Each row comes from the steps of one path. Every step used is in the known rows, and no mark comes twice. Write the path behind each row, first mark first.
Known rows
vifogis/taru: [ -9 -21  -4 -45   3  -9 -19  15   2 -41  -6  -3  15  13 -19  17   3  40
  24  29 -20 -40  37  -6   2 -24  -6  11  -6 -22  50  27]
pozel/suvu/vifogis/taru: [-29 -30 -82 -30  28  -6 -19  16   3  -7 -28  -9  31  55 -31   0 -12   3
  47  18  17 -35  31 -12   9 -43 -30 -22  23  27  54  42]
fovoli/suvu/mafosu: [ 12  -5 -26  -8  41 -34   1  31 -13  -5 -22  11 -12  36 -16  -8  29  47
   4 -21  57  -2  16 -36  26   5  34   3   0 -19 -43  40]
guluv/taru/vifogis: [ 37   3 -19  25  40 -23  41 -24 -15 -60 -15 -34 -37  27  16 -10 -23  22
  31  16 -22  -5   3  -5 -26  31  23  13 -19 -51  40  26]
vifogis/taru/zova/suvu: [-34  -2 -17  -8  -7 -15   8   7 -14 -28 -31   5  11 -12  39 -45 -15  -5
 -26  28 -54 -49  51  -2 -17 -32   0 -60  -1   8  49   8]
zova/taru: [-16 -26 -28  -5  -3   2  -8  16 -36 -23 -25   1 -14  32   4 -11   5  -5
  -2  39  28 -32 -23  13 -26 -39  -5   6 -14   0   4  29]
rudu/taru/zova/suvu: [-20  -6 -28  16   0   7  31 -27 -37 -27 -42  21 -19  -6  75 -81 -25   1
 -46  33 -32 -24  20  13 -38 -40  31 -79 -13   6  -5  17]
mafosu/suvu/vifogis: [-19 -52  -7 -42 -20  -4 -32  40  -6 -35 -44   4  -6  51 -39  10   0 -18
  44  12  65  -7   7  37 -12 -17  -7  -7   6  23  13  43]
guluv/taru/zova/suvu/pozel: [  -8   36  -42   19   29   -7   41   -8  -44   -7  -18  -11  -26  -11
   53 -100  -33   16  -28    3    3    0   38   -4  -20    7   29  -71
   16  -26   13  -13]
vifogis/taru/zova: [-27  -4 -20 -22  -5   6 -13  -7   2 -38 -26  13  30   3  19 -14 -18  22
  -1  25 -36 -52  39  29   3 -36 -10 -15   6  -7  50  14]
suvu/fibi: [ -6 -40  21 -63  -3  -9   9  30   4 -12 -13  15   2  20 -21  14  -5  10
  33  27  50  -5  34  22  -2  -9  15 -10 -21   8 -10  44]
fovoli/suvu/taru: [-28 -48 -11 -10  -8 -29 -19  21 -25  -4 -38 -27  -2  21 -21   8  33   7
  29  25  18 -27   6 -14 -16   1 -12  -8 -10  -1 -42  -4]
pozel/suvu: [-15 -47 -56 -20  31 -16   3 -16  -5 -14 -27  19  -2  37 -16   1 -29  17
  20   3  47  -7  14 -21 -22 -26   3  -1 -21   5 -11  32]
rudu/taru: [ -3 -22 -15 -21  18  10   2 -19 -22 -37 -18  12 -11  15  18 -16 -10  36
   4  37   8 -13   3   5 -20 -28  24  -8 -19 -17  -6  36]
fibi/suvu/zova/taru/guluv: [-36  28 -15   4   1  33  -3  31 -26 -14 -21 -49 -43  50   4 -40 -27 -16
  34  58   3 -51 -18  43 -46 -37  -2  11 -29 -38 -34  -2]
taru/vifogis: [ 27 -31  -6   7  31 -25  21 -16 -17 -35 -20  -7 -12  13   6  30 -11  15
  26  28   0 -17   4   0 -35  -1  12  32  -9 -14  18  32]
pozel/suvu/fovoli: [-23 -37 -62 -23  42 -29  -7 -11  -6  31 -15  21  20  52 -33  -9 -40  37
  33   0  54 -19   1 -43  -4 -36  -5  -2   4 -21 -52  26]
taru/zova: [-21 -22 -20 -15  -3   3  -7 -22 -11 -31 -31  25   0   2  26 -17 -24   3
  -9  23   9 -26  17  38 -19 -24   1  -8  -1   5   9  18]
zova/suvu: [ -7 -32  -1 -29   7 -39  10   8 -35 -20 -20  -3 -32  -1  15 -16   6  -4
  -9  25   8 -10  25 -32 -39  -5  14 -24 -16  16   0  20]
mafosu/suvu: [-12 -59  22 -36 -22   1 -18  22   2 -45 -31  18 -12  36 -32  13 -20  18
  24   0  50   2  13  24 -21 -14  15   5 -31 -17 -10  33]
fovoli/suvu: [ -4 -50   2  -9  11 -22 -10  12 -17 -15 -26  -3 -15  21  -5  -2  16  40
  19  16  28   2   5 -30   3  -9  23 -12 -17 -10 -36  29]
mafosu/suvu/vifogis/taru: [-21 -34  -4 -48 -25   5 -46  57   7 -36 -37  -6  21  52 -47  12   1   6
  52  16  20 -34  35  29   8 -25 -16 -14  10   8  55  41]
guluv/taru: [  5  -4 -19 -22  18 -19   5  -7 -10 -58  -7 -22 -37  26   0 -22 -16  25
  22  11  10  -1  13  -5  -9  25  14  -2 -17 -40  21  20]
fibi/suvu/taru/guluv: [-34   1   7 -32  10   1 -17   2 -16 -69 -13 -49 -17  34 -12 -12 -14 -19
  46  50  11 -48  34  34 -44  10 -22  31 -22 -27  -4  11]
mafosu/suvu/fovoli: [-21 -45  16 -41 -12 -19 -31  26  -2  -3 -24  24  11  50 -46   4 -36  35
  34  -2  54 -16   0   3  -3 -18   5   0 -11 -43 -53  26]
guluv/taru/zova/suvu/fibi: [-17   7  -2  -7  -4 -15  53  12  -7 -19 -32   0 -30   8  47 -87 -35 -22
 -15  10  -2  -3  49  28 -10  14  28 -99 -21   1   5  17]
rudu/taru/vifogis: [ 30 -21 -15  24  38   2  36 -36 -25 -43 -23   0 -11  17  34  -2 -14  36
  12  44 -19 -21  -1   6 -39 -20  36   2 -19 -31  12  40]
taru/guluv: [-18 -32 -19 -21  32   1  -6 -12  -7 -66  -3  -2 -33  42  17  -9 -16  20
  30  45   3 -19  29  11 -31 -12  14   8 -15 -34  28  44]
zova/suvu/vifogis: [-11 -26 -28 -33  10 -39   0  32 -39 -10 -34 -17 -26  13   7 -21  28 -38
  11  38  25 -12  24 -19 -24  -9 -13 -35  28  51  21  31]
vifogis/taru/guluv: [-23 -16 -18 -24  27   3 -10   3  11 -72   2 -12  -4  41   6  -9 -11  38
  32  48 -43 -43  55  -1 -14 -21   2   1  -7 -52  73  44]
pozel/suvu/vifogis/taru/guluv: [-43 -23 -95  -9  54   5 -11  10  11 -42 -22 -19   7  87  -6 -24 -22   6
  59  39 -13 -42  49  -5   0 -40 -25 -28  20  -8  79  60]
fibi/suvu/taru: [-19  -5  23 -53 -13 -10 -22  11 -25 -34 -22 -37   6   3 -37  13   1 -22
  35  28  42 -41  18  24 -35  12 -28  41 -20   4 -31  -4]

Which path is each row?
[ -9  12 -33   7   6  -1  12 -27 -11 -53 -22  -4 -20  16  36 -54 -37   9
   0   8  -6 -18  15  35  -8   8   9 -27 -11 -29  24   7]
guluv/taru/zova
[-53 -24 -26  12 -31  35  -6  51  -4  -8 -44  -9 -47  88  -6 -33 -30  -3
  33  35   7 -32 -22  63 -58 -43  17 -24 -36 -47 -20   8]
mafosu/suvu/zova/taru/guluv
[-24  23 -35  13  16 -39  23  -8 -32  -1 -25 -13 -18  12  41 -91 -44   4
 -19   4 -21 -28  16 -17  -7   9  12 -73  11 -38 -27  -9]
guluv/taru/zova/suvu/fovoli
[-10 -23 -14  39 -32  15  17  44 -20  24 -60 -17 -25  57 -16   6 -29  -6
  29  17   2 -35 -46  51 -67 -36  16  -2 -35 -27 -26  -5]
mafosu/suvu/zova/taru/vifogis
[-28 -27 -63 -22  11  -8  14   1  -4  45 -29  -2 -10  43 -30   8 -32  18
  33   2  30 -18  -1  -6 -43 -33   7  -6 -18   4 -43  -4]
pozel/suvu/zova
[ 20  40  10 -50  32 -15  -7  18 -11 -39  -7  -9  -1  17 -37  -4  -6  16
  16 -12  78 -16  27  -3   8  11  12  53  -9 -14 -29  38]
fibi/suvu/mafosu
[  1 -24 -12  20   5 -52  33   2 -43 -12 -45 -40 -25   3  14   5  16 -33
  10  35 -29 -36  18 -10 -78  17 -10  -9  -4  12  12  -5]
zova/suvu/taru/vifogis
[-32 -21 -45  14  19  13   0   8 -24 -61 -17  -6 -36  60  31 -34 -10  -4
   6  58  -2 -36  -4  21 -34 -41  -6  -4 -18 -36  28  41]
zova/taru/guluv
[-38  10 -24 -14   1 -30  -4  10 -21  19 -28   4  32   1  26 -52 -28  16
 -17  22 -51 -63  41 -24   3 -41 -12 -65  23 -21   1   2]
vifogis/taru/zova/suvu/fovoli
[-10 -41  27 -50  -1 -30  25  38 -12  -1 -23   9 -21   7   3 -15   4 -12
   6  25  34  -2  49  -8 -23 -10  23 -52 -22  25 -13  35]
zova/suvu/fibi
[-19 -53 -29 -45  18  -5  22  11  19  11 -24  27  10  45 -29  -1 -31  14
  38   1  75   3  31   7  -4 -31  14 -29 -29  14 -26  49]
pozel/suvu/fibi
[  4   0 -40  36   2   1  27  22 -38  32 -43 -31 -26  32   6  10  -5  -7
  24  43 -19 -45 -46  31 -62 -34   4  13 -12 -14 -14  -9]
suvu/zova/taru/vifogis
[-39 -20 -21 -21 -36  21 -38  38  12 -36 -51   9  33  42  -9 -22 -24 -11
  22  16   1 -47  34  65  10 -38 -19 -43  20  16  60  30]
mafosu/suvu/vifogis/taru/zova
[-48 -47  -8 -20 -21   5 -23  21   4 -62 -34  -9 -21  65 -19  -4 -18  -8
  42  32  14 -32  26  51 -53   3  -5  -2 -26 -41  10  15]
mafosu/suvu/taru/guluv
[ 14 -21 -31  40  19  -2  26  -2 -39 -28 -35 -10 -15  31  19   1  -4  -5
   8  37   1 -36 -33  12 -44 -32  -4  16 -11 -13  21  28]
zova/taru/vifogis
[  8 -32 -14 -10  37  -6   1  23 -36  20 -10   0  -2   8 -12 -15  16  65
  19  12  56  11  16 -39  10 -19  31  -5  13 -28 -42  13]
fovoli/suvu/pozel
[-45 -26 -30  -4  10 -35   9  11 -30 -45 -28 -34 -42  26  25 -31   7 -34
   9  50 -28 -39  44  -4 -70  10  -6 -34 -10 -11  18   5]
zova/suvu/taru/guluv
[-26 -33  12 -40 -42   1 -15  40   1  16 -38  -2 -20  38 -43  20 -24  15
  41   1  33 -12  -2  39 -44 -18  20  -1 -27 -15 -43  -6]
mafosu/suvu/zova
[-14 -14 -32 -50   7  -8 -31  34  -5 -30 -19 -21  19  28 -25  14  20   5
  43  40  -2 -43  40   7  13 -20 -30   2  31  21  68  36]
suvu/vifogis/taru
[  4 -17 -32  68   5  -6  30  36 -41  50 -56 -39 -32  42   5 -10  13  13
  25  37 -19 -32 -53   2 -41 -36  23 -15 -16 -21 -55  -6]
fovoli/suvu/zova/taru/vifogis
[-43 -35 -25  13 -19 -12  -8   4 -22  -2 -53  -8   8  13  13 -25   6  -6
   3  22  -1 -40   7  26 -18 -11 -11 -34   0   7 -37 -17]
fovoli/suvu/taru/zova
[ -54  -15 -102   31   25   20   20   10  -16   24  -37  -16  -37   87
    9  -46  -38    0   28   36    2  -39  -20   20  -58  -60    4  -25
  -25  -30  -19   10]
pozel/suvu/zova/taru/guluv
[ -4  -2 -80 -22  57 -21  14  -4   0  -3 -22  29  -1  55 -29  -7 -17  28
  12 -30  79  -2  25 -24   1 -14  12  16  -3  -4 -17  45]
pozel/suvu/mafosu
[  3 -13 -17 -32  32 -21  16  15 -52  13  -8  -1 -17 -16  10 -30   5  22
  -5  21  37   2  40 -37 -31 -12  22 -21  17  -3 -10   4]
zova/suvu/pozel
[-17  14 -28  20   6 -23  32 -19 -28 -43 -32 -13 -46   2  55 -87 -32 -16
 -27  13 -24 -13  30   0 -25  16  21 -72  -9 -10  23   3]
guluv/taru/zova/suvu
[-27  27  -7 -32  -4  22 -32  15 -10 -43 -31 -24  41   6  -1 -30 -20 -21
  27  41  -2 -62  39  47  24 -32 -36  -9  26  27  44  19]
fibi/suvu/vifogis/taru/zova
[ -4   3  27 -52  22 -18 -24   6 -21  -9   1 -16  17  18 -39  -3 -29  24
  39  19  53 -35   5 -20   7 -12 -10  36  -4 -28 -67  19]
fibi/suvu/fovoli
[-10  14   5 -59   8   4 -37  36 -10 -46 -16 -45  26  17 -38   1   4  -8
  55  37  17 -49  40  10  23 -20 -32  18  18  18  45  36]
fibi/suvu/vifogis/taru
[ -4 -51   8   9 -24 -14   0  16  -7 -30 -48 -14   1  37 -31  34 -15  -9
  41  15  11 -29   0  44 -63  11  -5  20 -24 -20   1   3]
mafosu/suvu/taru/vifogis
[-27 -25 -39   4  36  -3 -22  41   1 -42 -22 -37  -5  65   4 -28  27  25
  51  53 -32 -36  44 -18  27 -22   0 -39  24 -18  53  55]
fovoli/suvu/vifogis/taru/guluv
[  7  14 -26 -30  30 -51  18  26 -28 -14 -19   9 -29  11   2 -23  15   2
 -21 -13  38 -12  41 -36 -14   9  25 -11   4   3  -9  32]
zova/suvu/mafosu
[ -8  30 -41  -4  24 -31  27   6 -26 -10 -39  30 -14   1  36 -55  -7  -9
 -44 -11  20 -18  37   4 -15  -6  24 -39  13  14  -5  23]
taru/zova/suvu/mafosu
